In the rows, zero is written as 128.
Known rows, with every way that one mark hangs from another
[pireb [besu [namusob bomen]] fupogi]: [100 133 123 126 154 157 112 103  47  50 120 114 164 144 130  99 174 129
 165 142 138 148]
[namusob [besu [pireb fupogi]]]: [117 117 100 127 121 176 128 108  85  87 134 133 152 124  95 162 171 130
 112 117 144 182]
[fisenu [namusob bomen fupogi] ponol]: [ 93 114 116 160 109 131 132 146 139 173  22 126 131 151 106  76 165 116
 159 109  84 179]
[fisenu [namusob fupogi] ponol]: [108 127 113 127 104 119 155 143 157 179  52 142 122 147  90 100 144 130
 155  96  97 163]
[ponol [fisenu namusob] lemigi]: [112 116 107  80 108 158 114 161 166 192 170 121 121  84 139 124 118 125
 156 137 138 158]
[namusob [besu [pireb bomen]] fupogi]: [121 126  77 152 135 144 148  84  82 111  77 128 145 144  89 174 146 142
 141 106 157 163]
[fisenu [namusob besu bomen fupogi]]: [ 89 120 119 138 115 133 111 143 151 120  43 115 136 124 118 117 163 156
 147 131  93 183]
[bomen [namusob besu fupogi]]: [ 78 145 113 171 139 131 180 117 124 113  68 117 114 127 112 139 152 175
 175  95  90 111]
[bomen namusob]: [ 78 138 124 129 140 136 173 134 124 128 120 123 115 113 129 128 137 145
 162 111 100  92]
[bomen [namusob fupogi]]: [ 87 143 104 148 148 128 175 109 124 155  76 109 109 146 126 119 130 162
 189  94  92 115]
[fupogi [namusob [besu pireb] bomen]]: [ 69 125  99 163 123 154 139 132 107 105  88 131 131 110 129 138 171 114
 110 123 154 159]
[fupogi [namusob besu bomen]]: [ 94 142 120 174 118 130 131 152 122  92  72 118 115  97 126 110 180 147
 144 121 134 144]
[pireb fupogi]: [150 133 112 116 122 148 115 117  98 121 131 112 131 133 109 122 154 145
 160 115 127 172]
[besu [pireb fupogi]]: [125 115  92 103 128 175 127  97  84 132 144 124 147 144 113 147 148 114
 128 116 146 189]
[fisenu [ponol lemigi]]: [144 121 116 186 120 150 138 177 109 150 120 146 131 109 128 120 167 102
 139 118 115 102]
[fisenu [namusob besu] [ponol lemigi]]: [106 120 127 150  98 149 142 214 150 118 110 160 135  68 101 145 190 129
 123 118 102 120]
[ponol [fisenu [namusob besu bomen]] lemigi]: [ 93 106 116 130 105 172  99 174 150 140 130 115 135  68 141 113 160 125
 151 149 118 166]
[pireb besu [bomen namusob]]: [ 73 149 116 121 155 121 170 134 109  91 124 112 111  82 117 157 154 142
 214 121 144  74]
[fisenu [namusob bomen] ponol]: [ 85 111 135 138 101 138 131 173 143 146  66 140 137 119 109  82 174  98
 134 122  89 156]
[fisenu ponol]: [128 125 134 173 114 127 156 143 117 139  96 148 131 134 102 103 155 100
 126 108 116 116]
[bomen [namusob [besu pireb] fupogi]]: [ 54 126  93 161 145 158 186  96 107 124  80 130 130 138 114 163 144 144
 141  99 112 127]
[besu [namusob fupogi]]: [119 141 108 133 155 125 152  75  81 116  94 135 149 189 119 110 116 160
 140 110 120 129]
[fupogi namusob]: [115 151 107 127 122 112 150 140 139 144 113 126 101 114 126 121 136 145
 147 109 151 135]
[pireb besu fupogi]: [129 135 119 117 131 139 113 125 109  96 143 109 129 114 121 138 159 131
 176 133 155 153]

Rows
[109 130 113 158 158 138 129  80  62 110  64 120 158 193 135  79 135 143
 147 127 105 146] -> [besu [namusob bomen fupogi]]
[141 125  75  94 132 165 128  91  55 117 132 116 149 134  89 158 157 127
 165 110 166 189] -> [besu [pireb bomen fupogi]]
[132 168  84 104 130 116 136 127  92  94 118  99 103  89  94 144 178 165
 231 105 196 162] -> [pireb besu bomen [fupogi namusob]]
[ 74 108 110 129 157 171 134  83  52  93 120 147 178 172 138 112 137  95
  87 142 130 140] -> [besu [namusob bomen] pireb]
[ 98 112  95 115 152 190 123  74  22  85 121 129 182 175 120 104 161 114
 119 127 130 184] -> [besu [namusob bomen] [pireb fupogi]]
[ 98 126  74 127 125 171 126 112  75 142  98 106 127 134 126 110 175 119
 156 112 157 210] -> [besu [pireb [fupogi [namusob bomen]]]]
[105 103 103 155 122 189 108 109  65  81 104 117 160 130 114 136 189 112
 120 129 129 199] -> [namusob [besu [pireb fupogi]] bomen]
[ 92 134  72  93 145 177 171  93  52 120 128 111 134 118  90 158 167 145
 197  90 134 155] -> [besu [pireb [bomen namusob] fupogi]]
[ 88 118 122 181  99 130 138 157 141 129  13 135 137 133  92  92 187 129
 142 109  82 169] -> [fisenu [namusob besu bomen fupogi] ponol]
[114 122  93 124 110 153 124 145 164 176 117 115 121  98 121 132 131 157
 169 121 128 176] -> [ponol [fisenu [namusob besu fupogi]] lemigi]
[116 122 116 198 128 134 114 114 108 105  43 108 137 147 127 109 163 142
 150 127 104 159] -> [namusob besu bomen fupogi]
[112 122  99 132 129 149 143 111  87  82 122 140 151 111  93 182 152 127
 113 121 159 140] -> [namusob [besu [pireb bomen]]]
[109 126  91  88 149 179 146  72  35  93 152 146 174 170 105 135 142 127
 108 112 143 169] -> [besu namusob [pireb fupogi]]
[114 118 116 127 106 149 136 206 151 162 119 153 128  89 116 126 169 115
 138 120 105 125] -> [fisenu namusob [ponol lemigi]]
[121 119  85 101 115 152 119 135 161 219 127 106 116 117 137 114 109 139
 183 122 132 179] -> [ponol [fisenu [namusob fupogi]] lemigi]
[107 157 100 132 132 150 168 126  69  64 105 108 126  89  72 149 198 193
 216  86 114 135] -> [pireb [bomen [namusob besu]] fupogi]
[124 146  96 141 117 146 115 132  92 127  86  94 113 124 123  88 182 150
 189 109 136 193] -> [pireb [fupogi [namusob bomen]]]
[130 149  52  94 126 153 149 100  65 134 119 114 121 119  86 152 166 149
 183  88 186 198] -> [besu [pireb bomen [fupogi namusob]]]
[ 95 123  89 123 158 152 160  56  61 131 109 148 164 199 120 133 108 128
 106 112 138 148] -> [besu [namusob fupogi] pireb]
[ 98 127 110 109 104 132 140 108 174 165  89 119 122 121 100 115 119 155
 154 108 127 192] -> [ponol [fisenu [namusob besu fupogi]]]
[127 160  99 137 111 136 142 140 108  90 104 117 111  98  93 132 184 180
 163  92 150 175] -> [pireb [fupogi [namusob besu]]]
[ 78 134  66 130 155 148 186  78  78 156  80 113 124 150 107 158 132 144
 193  93 129 132] -> [besu [pireb [bomen [namusob fupogi]]]]
[ 90 121 131  88  96 140 137 136 178 138 134 135 128  88 100 122 126 139
 127 123 132 168] -> [ponol [fisenu [namusob besu]]]
[ 91 105  97 185 132 162 123  93  93 118  57 121 151 158 130 137 154 113
 116 131 125 175] -> [namusob [besu pireb] bomen fupogi]
[ 91 125 142 132  93 128 157 181 159 108  85 164 135  93  77 129 175 129
 112 107 101 136] -> [fisenu [namusob besu] ponol]
[107 107  89 124 118 165  96 136 147 214  97  92 124 123 154  86 132 123
 191 137 118 194] -> [ponol [fisenu [namusob bomen fupogi]] lemigi]
[ 83 112  91 146 162 166 138  57  46 123  79 132 173 204 137 104 128 111
 115 126 123 163] -> [besu [namusob bomen fupogi] pireb]
[ 78 127 140 141 162 136 123 110  75  59 119 130 159 139 148 106 148 113
 133 157 138 103] -> [pireb [besu [namusob bomen]]]
[128 156 103  93 156 135 135  91  37  43 140 122 157 128  91 137 163 161
 195 120 168 135] -> [pireb [besu namusob] bomen fupogi]
